What can hang from each mark:
Z_350: Z_735
Z_735: Z_350
Z_576: Z_867
Z_271: Z_46 Z_100 Z_576 Z_717 Z_735 Z_761
Z_761: Z_214
Z_46: Z_336
Z_368: Z_271
Z_100: Z_26 Z_271

Every row comes from one small tree of marks. The marks that hang from a mark follow it in brackets, in the order of their numbers. Every link used is in the known rows. Which tree was each row made from?
Known rows:
Z_368(Z_271(Z_46 Z_735)): [  4 -14  21   2   0   3  20   9  -1   4  -9   4  11  -1   0   1   3   2
   6   7   3   2]
Z_271(Z_46 Z_100(Z_26) Z_576 Z_717 Z_761): [  3 -30  34  -1   1  15  22  27   3  -2  -4 -20   4   1  -5  -3  22   9
  -5   7  10   8]
Z_271(Z_761): [ 2 -6 16 -7  1  5  7  9  1  7 -2 -4  4  4  1  3  7 -1  5  6  9  4]
Z_100(Z_26 Z_271): [ 9 -3 12 -9  8  3 19  6 -1 -9 -7 13 11 -6  3  5  8 -2 -4 14 11  8]
Z_368(Z_271(Z_46 Z_100 Z_761)): [  8 -19  28   0  -7   9  10  17  -4  14 -11  -4   0  -8  -2   0  10  -1
   6   6   5   1]
Z_368(Z_271(Z_100 Z_761)): [  6  -9  22  -2  -4   3   8  10 -10  13  -8  -2  -1  -6  -1   0   8  -3
  12   6   9   0]
Z_735(Z_350): [  0 -10   5 -15   4   6  13   8   1   2  -9   0   3   0   0  -5   0  -6
  -2   6   4   3]
Z_350(Z_735): [ 4 -6 12 -6  6  6 22  9  3 -1 -5 -2  7  0  8  4  0 -5  5 12  7  1]
Z_271(Z_46 Z_100): [  3 -18  17  -4  -2  11  11  19   2   5 -12  -4   4  -5   3  -3   6   3
  -7   7   7   0]
Z_271(Z_100 Z_576 Z_717 Z_761(Z_214)): [-10 -20  34   1   8   2  11  28  -7  11  -6 -22   0   4  -3  -3  16   6
   6   2  11   7]
Z_368(Z_271(Z_46(Z_336) Z_717 Z_735)): [  4 -15  24   3   4  -4  29  20  -4   7  -9   0  15   2   4   1  11   4
   4   6  -4   7]
Z_100(Z_26 Z_271(Z_717)): [ 6 -6 17 -6  8  2 27 16 -4 -9 -8 11 10 -3  0  3  9 -2 -2  8 10 14]
Z_368(Z_271(Z_100 Z_717)): [  2 -10  18   2   1   1  20  19 -14   7 -13   2   3  -6   0  -3   4  -4
  10   2   8   3]
Z_761(Z_214): [-6 -5 16 -2  9  0  7 11 -2  5 -7  2  8 -1  6  2  3 -5  4  8  9  6]
Z_271(Z_46 Z_100(Z_26) Z_761(Z_214)): [  2 -23  36  -2  -2  13   9  24   6   6  -7  -8   2  -7   1  -1  18  -1
  -6  16  11   8]
Z_368(Z_271): [ 3 -3 10 -1  4 -2 13  1 -9  4 -8  9  9 -5  3  3  1 -7 10  6  7  1]
Z_100(Z_26 Z_271(Z_717 Z_735)): [  5  -8  20  -6   7   1  31  17   0 -10  -7   8  13   3  -2   1   9   4
  -1  10  10  13]
Z_368(Z_271(Z_100 Z_576 Z_717)): [ -2 -16  20   3   7  -2  22  15 -16   4 -10  -8   4  -3  -3  -2  10   3
  10   0   8   1]
Z_368(Z_271(Z_46 Z_100 Z_717 Z_761)): [  4 -22  33   3  -6   9  18  28  -6  13 -12  -6   0  -5  -4  -2  11  -1
   7   0   3   7]
Z_100(Z_26 Z_271(Z_46 Z_576(Z_867))): [  7 -21  18  -6   7   6  22  11   0 -17  -6   1  11  -6  -7   2  12   9
 -10  14  13  10]
Z_271(Z_46 Z_100 Z_576 Z_735(Z_350) Z_761): [  0 -32  29 -12   0  13  15  22   6   7  -8 -28  -2   5 -10  -9  13  13
  -5   6   3   0]
Z_368(Z_271(Z_717 Z_735 Z_761(Z_214))): [ -6 -11  36   6   4  -4  19  20  -9  13  -6  -4   6   6  -4   0   8  -2
  19   4   6  11]
Z_576(Z_867): [ 0 -9  6 -5  1  2 11  8 -4 -5 -6  3  6  2 -4 -2 -1  0  3 10 16  5]

Write each row's tree:
[  6 -19  24  -6  10   6  26  10   5 -12  -4  -2  15  -1  -3   3  14  13
  -8  13   7   6]
Z_100(Z_26 Z_271(Z_46 Z_576 Z_735))
[  3 -14  23  -2   3   1   9   8 -12  10  -5 -12   1  -4  -3   1  14   4
  12   5  10  -3]
Z_368(Z_271(Z_100 Z_576 Z_761))
[ -2 -24  26   0   7   2  30  25  -3 -10  -9  -8  10   6 -13  -2   8  17
  -2   4   8  12]
Z_100(Z_271(Z_46 Z_576(Z_867) Z_717 Z_735))
[ -1 -17  11 -15  10  -2  22  10  -6  -9  -9  -7   5   4 -14  -7   2  10
  -1  10   9   6]
Z_100(Z_271(Z_576(Z_867) Z_735(Z_350)))
[  0 -27  20  -1   5   0  22  30  -7  -2 -10 -18   8   1  -3  -5  17  13
  -8   8   7   6]
Z_271(Z_46(Z_336) Z_100 Z_576(Z_867) Z_717)
[  7 -25  32  -3  -5  16  21  30   6   1  -7  -9   2  -2  -3  -3  17   2
  -5   9  10  11]
Z_271(Z_46 Z_100(Z_26) Z_717 Z_761)
[  5 -19  26  -4  -6  13   7  23   4  11  -8 -10   0  -2  -1  -1  11   5
  -3   7   8   2]
Z_271(Z_46 Z_100 Z_761)
[  7 -28  22   2   0   7  21  10  -9 -10  -9  -5   6 -12  -9  -4  12   5
  -2  16  14   3]
Z_368(Z_271(Z_46 Z_100(Z_26) Z_576(Z_867)))
[ -3 -17  24   4   6  -3  26  16 -13   4  -9 -12   6   3  -5  -5   9   9
  11   2   8   0]
Z_368(Z_271(Z_100 Z_576 Z_717 Z_735))
[ 9 -6 15 -8  7  1 24  6  2 -9 -6 10 13  0  0  2  7  3 -2 16 11  8]
Z_100(Z_26 Z_271(Z_735))
[ -5 -28  23   3   4   5  27  23   0  -9  -5 -15  10  11 -12  -5   6  15
   0   5  10  10]
Z_271(Z_46 Z_576(Z_867) Z_717 Z_735)
[ -1 -30  21   0   0   7  17  19  -1  -5  -9 -18   6   3 -10  -8   8  18
  -4  11  14   0]
Z_271(Z_46 Z_100 Z_576(Z_867) Z_735)
[ 2 -5 22 -6  3  1 18 22 -5  6 -7  2  4  2 -3  4  8  1  5  1  6 12]
Z_100(Z_271(Z_717 Z_761))
[  1 -17  14   1   3  -2  14   6 -17  -2  -9  -6   3  -6  -8  -4   6   5
   9   9  15  -1]
Z_368(Z_271(Z_100 Z_576(Z_867)))
[ 10 -25  31  -5  -6  15  17  20  10   1  -5 -11   4   1  -4  -3  16   8
  -5  16  11   5]
Z_271(Z_46 Z_100(Z_26) Z_735 Z_761)
[  4 -25  20  -4   4  13  17  14   3  -7  -5 -11   8  -5   0  -2  16   8
 -11  12  12   1]
Z_271(Z_46 Z_100(Z_26) Z_576)
[-10 -20  27 -10  11   2  11  13   1   8  -3 -22   2  10  -6  -5  10   5
   5   8   5   4]
Z_271(Z_576 Z_735(Z_350) Z_761(Z_214))
[  1 -25  35  -1  -6  12  20  33   5   9 -10 -15   1   7  -6  -6  12  10
   0   4   6   8]
Z_271(Z_46 Z_100 Z_717 Z_735 Z_761)
[  3 -20  24  -4  10   7  30  20   0 -11  -6  -2  14  -4  -3   4  16   6
  -9   6   6  12]
Z_100(Z_26 Z_271(Z_46 Z_576 Z_717))
[  0 -12  10   1   7  -4  15   0 -15  -5  -5  -1   8  -3  -8   0   3   2
  11   8  14   2]
Z_368(Z_271(Z_576(Z_867)))
[  2 -11  18  -6  14   1  28  13  -6 -12  -4   1  12  -1  -2   4  14   4
  -2   6  10  10]
Z_100(Z_26 Z_271(Z_576 Z_717))
[  7 -22  23  -3  -3  13  21  17   8  -6  -9  -4   8  -1   0  -5  10   7
  -8  17  10   4]
Z_271(Z_46 Z_100(Z_26) Z_735)
[ -1 -27  26 -12   3  11  16  15   8   4  -4 -23   4   9  -9  -5  11  11
  -3   6   1   3]
Z_271(Z_46 Z_576 Z_735(Z_350) Z_761)
[ 5 -4 22 -9  3  0 14 12  0  6 -5  1  6  5 -4  3  8  7  5  8  8  6]
Z_100(Z_271(Z_735 Z_761))
[  5 -19  14 -15   1   9  21  12   4  -5 -10  -5   2   0  -4 -11   8   1
  -6  17  10   2]
Z_271(Z_100(Z_26) Z_735(Z_350))
[  2 -14  21  -7   6  -2  15  11  -5  -4  -3 -10   6   8 -13   1  10  15
   6  10  14   7]
Z_100(Z_271(Z_576(Z_867) Z_735 Z_761))
[  6 -17  23   2   1  -1  24  26 -10  11 -15  -1   9  -8   7   0  15   0
   0   5  -2   4]
Z_368(Z_271(Z_46(Z_336) Z_100 Z_717))
[ -1 -14  13 -16  13  -1  21   8  -3  -3  -9  -7   8   4  -7  -4   5   8
  -2   7   3   2]
Z_100(Z_271(Z_576 Z_735(Z_350)))
[  6 -22  24   0   6  -5  20  13  -7   7  -9 -13  12  -2   4  -1  18  13
   1  10   0  -4]
Z_368(Z_271(Z_46(Z_336) Z_100 Z_576 Z_735))
[  5 -16  26 -16   3   6  30  22   3  -3  -7  -2   3   5 -10  -5  11   1
   0  10   5  16]
Z_100(Z_26 Z_271(Z_717 Z_735(Z_350) Z_761))
